Known rows, with every way that one mark hangs from another:
(K89 K953 (K956 (K749 K160 (K685 K539)) K989)): [-3.47 -3.34  0.86 -2.39  3.94 -1.55 -0.92 -1.57  6.86 -5.25 -0.50  2.60
  2.49 -3.87  1.24]
(K89 K953 (K956 K749)): [-3.57 -2.18  0.85 -4.69  1.89 -2.32 -3.98 -3.31  7.48 -2.00  1.66  2.98
  1.05  1.17  0.08]
(K956 (K749 K160 K685) K989): [-2.09 -3.31  0.99 -1.14  0.58 -0.33 -1.08  0.21  4.51 -2.90 -1.42  2.37
  4.39 -5.30  0.98]
(K953 (K89 (K956 (K749 K160) K989))): [-3.29 -2.80  1.21 -0.97  1.36  1.14 -3.36 -1.10  4.98 -1.80 -1.62  4.07
  4.41 -0.94  0.65]
(K685 K539): [-0.87 -0.61  2.21 -2.14  2.78 -1.92  0.56 -0.81  4.13 -2.15 -0.09 -0.95
  1.71 -0.68  0.55]
(K953 (K89 K956)): [-2.14 -1.10  3.34 -2.06  2.38  0.12 -3.61 -1.87  5.01 -0.90 -0.94  3.52
  2.12  1.05  0.16]
(K749 K685): [-0.64 -1.29  3.77 -2.41  1.94 -1.55 -1.38 -0.74  4.67 -1.90 -0.63  1.86
  1.54 -3.18  0.43]
(K685 K749): [-1.44 -1.46  3.83 -3.30  1.32 -2.88 -0.48 -0.89  4.00 -1.95  0.68  0.69
  1.67 -0.23 -0.77]
(K989 (K956 K749)): [-1.39 -2.18  1.53 -2.11  0.62 -1.23 -3.07 -2.10  4.86 -2.33  1.48  2.86
  2.87  0.27  0.76]
(K89 (K956 (K749 K685))): [-1.69 -2.87  2.23 -2.23  1.13 -0.74 -3.20 -3.06  5.32 -2.60 -1.20  3.96
  1.53 -3.29 -0.03]
(K160 K539): [-0.92  0.48  1.35 -1.76  1.59 -2.02 -0.62 -0.70  4.21 -0.39 -0.75  0.10
  0.84 -0.93  0.79]
(K989 (K956 (K749 K685))): [-0.57 -2.99  2.04 -1.19  1.11 -1.34 -2.78 -1.85  4.81 -3.52  1.14  3.58
  2.57 -2.38  1.00]
(K539 K160): [-2.75 -1.02  3.82 -3.20  1.71 -3.05 -0.34  1.59  2.73 -0.12 -1.46  0.53
  0.90 -0.02  0.17]
(K89 K953 (K956 (K749 K685) K989)): [-3.91 -2.08  1.14 -3.70  2.32 -1.05 -2.21 -2.31  7.21 -3.11  0.62  4.14
  2.12 -1.09  0.67]
(K953 K89): [-1.44 -1.02  2.16 -1.62  1.45 -0.54 -2.73 -0.09  4.56 -0.20  0.54  1.82
  2.74  1.43  0.37]
(K956 (K749 (K160 K539) K685) K989): [-1.52 -2.68 -0.37  0.34  0.79 -0.74 -0.21  0.47  4.16 -2.85 -2.04  1.71
  3.48 -6.04  1.52]

Rows:
[-2.33 -4.33  1.17 -2.36  3.93 -2.93 -2.49 -2.28  6.97 -5.31  0.12  2.16
  1.15 -4.23  0.93] -> (K89 K953 (K956 (K749 K160 (K685 K539))))
[-2.05 -3.01  0.35  1.16  2.00  0.70 -2.31 -0.54  4.57 -2.87 -2.46  4.20
  3.31 -4.05  1.37] -> (K953 (K89 (K956 (K749 (K160 K539) K685) K989)))
[-4.03 -3.15  1.64 -3.39  2.88 -1.24 -2.58 -1.75  7.28 -3.98 -0.46  3.93
  2.69 -3.35  0.93] -> (K89 K953 (K956 (K749 K160 K685) K989))
[-2.80 -2.98  1.36 -3.75  2.35 -2.39 -3.72 -3.02  7.42 -3.21  1.25  3.74
  0.74 -1.42  0.31] -> (K89 K953 (K956 (K749 K685)))
[-1.48 -3.57  0.28  0.04  1.72 -0.63  0.71  0.44  4.17 -4.25 -1.43  0.91
  4.23 -5.88  1.34] -> (K956 (K749 K160 (K685 K539)) K989)
[-1.19 -4.23  2.08 -0.85  2.74 -1.33 -2.05 -2.36  4.88 -4.71 -2.27  2.41
  1.95 -6.02  0.61] -> (K89 (K956 (K749 K160 (K685 K539))))
[-0.82 -3.78  1.78  0.11  2.51 -2.87 -0.25  0.27  2.90 -4.44  0.16  2.08
  1.59 -2.92  1.32] -> (K989 (K956 (K749 (K685 (K539 K160)))))
[-0.16 -1.95  2.84 -0.45  2.81 -2.27 -0.89  0.27  4.11 -2.93 -2.60  0.85
  1.33 -6.86  1.44] -> (K749 (K160 K539) K685)
[-0.06 -3.19  1.27 -0.17  2.23 -1.60 -1.19 -1.64  4.34 -4.73  1.12  2.31
  2.40 -2.85  1.33] -> (K989 (K956 (K749 (K685 K539))))
[-3.35 -2.32  0.44 -2.72  3.38 -1.32 -0.59 -2.10  6.83 -4.30  0.56  2.82
  1.87 -1.60  0.94] -> (K89 K953 (K956 (K749 (K685 K539)) K989))
[-3.66 -3.30  1.44 -4.33  2.42 -2.48 -4.36 -2.77  7.47 -2.94  0.55  2.72
  1.66 -1.00  0.40] -> (K89 K953 (K956 (K749 K160)))
[-4.80 -2.37  1.20 -4.38  2.39 -1.20 -2.85 -2.06  7.34 -2.85 -0.02  3.19
  3.01 -0.73  0.71] -> (K89 K953 (K956 (K749 K160) K989))
[-1.60 -2.51  3.45 -1.53  3.11 -4.73  3.01  1.80  1.62 -3.32 -0.50 -1.42
  0.48 -1.09 -0.24] -> (K685 (K539 K160) K749)
[-3.23 -0.22  3.07 -2.10  2.39  1.31 -2.25 -1.25  4.84 -0.80 -1.48  3.94
  3.34  1.34  0.45] -> (K953 (K89 (K956 K989)))
[-1.98 -2.05  0.45 -1.51 -0.02 -0.08 -0.65 -0.37  4.61 -1.96 -0.21  2.63
  3.78 -2.73  0.68] -> (K956 (K749 K685) K989)
[-0.97 -2.75  0.77 -0.53  1.39 -1.90 -2.66 -1.34  4.41 -3.10 -0.02  2.05
  2.69 -2.69  1.54] -> (K989 (K956 (K749 (K160 K539))))
[-0.15 -3.52  1.29  0.46  1.86 -1.93 -2.38 -1.03  4.37 -4.29 -0.52  2.75
  2.35 -5.29  1.82] -> (K989 (K956 (K749 (K160 K539) K685)))
[-4.22 -1.79 -0.13 -3.09  2.53 -1.59 -2.06 -1.76  6.92 -2.80 -0.59  2.58
  2.20 -1.46  1.22] -> (K89 K953 (K956 (K749 (K160 K539)) K989))
[-1.42 -3.40  1.34 -0.46  1.30  0.08 -4.11 -1.98  5.07 -2.26 -0.49  4.58
  2.38 -1.61  0.31] -> (K953 (K89 (K956 (K749 K685))))
[-3.14 -1.86  0.69 -1.30  0.86  1.26 -2.97 -1.50  4.96 -1.07 -0.66  4.26
  3.87  1.17  0.38] -> (K953 (K89 (K956 K749 K989)))
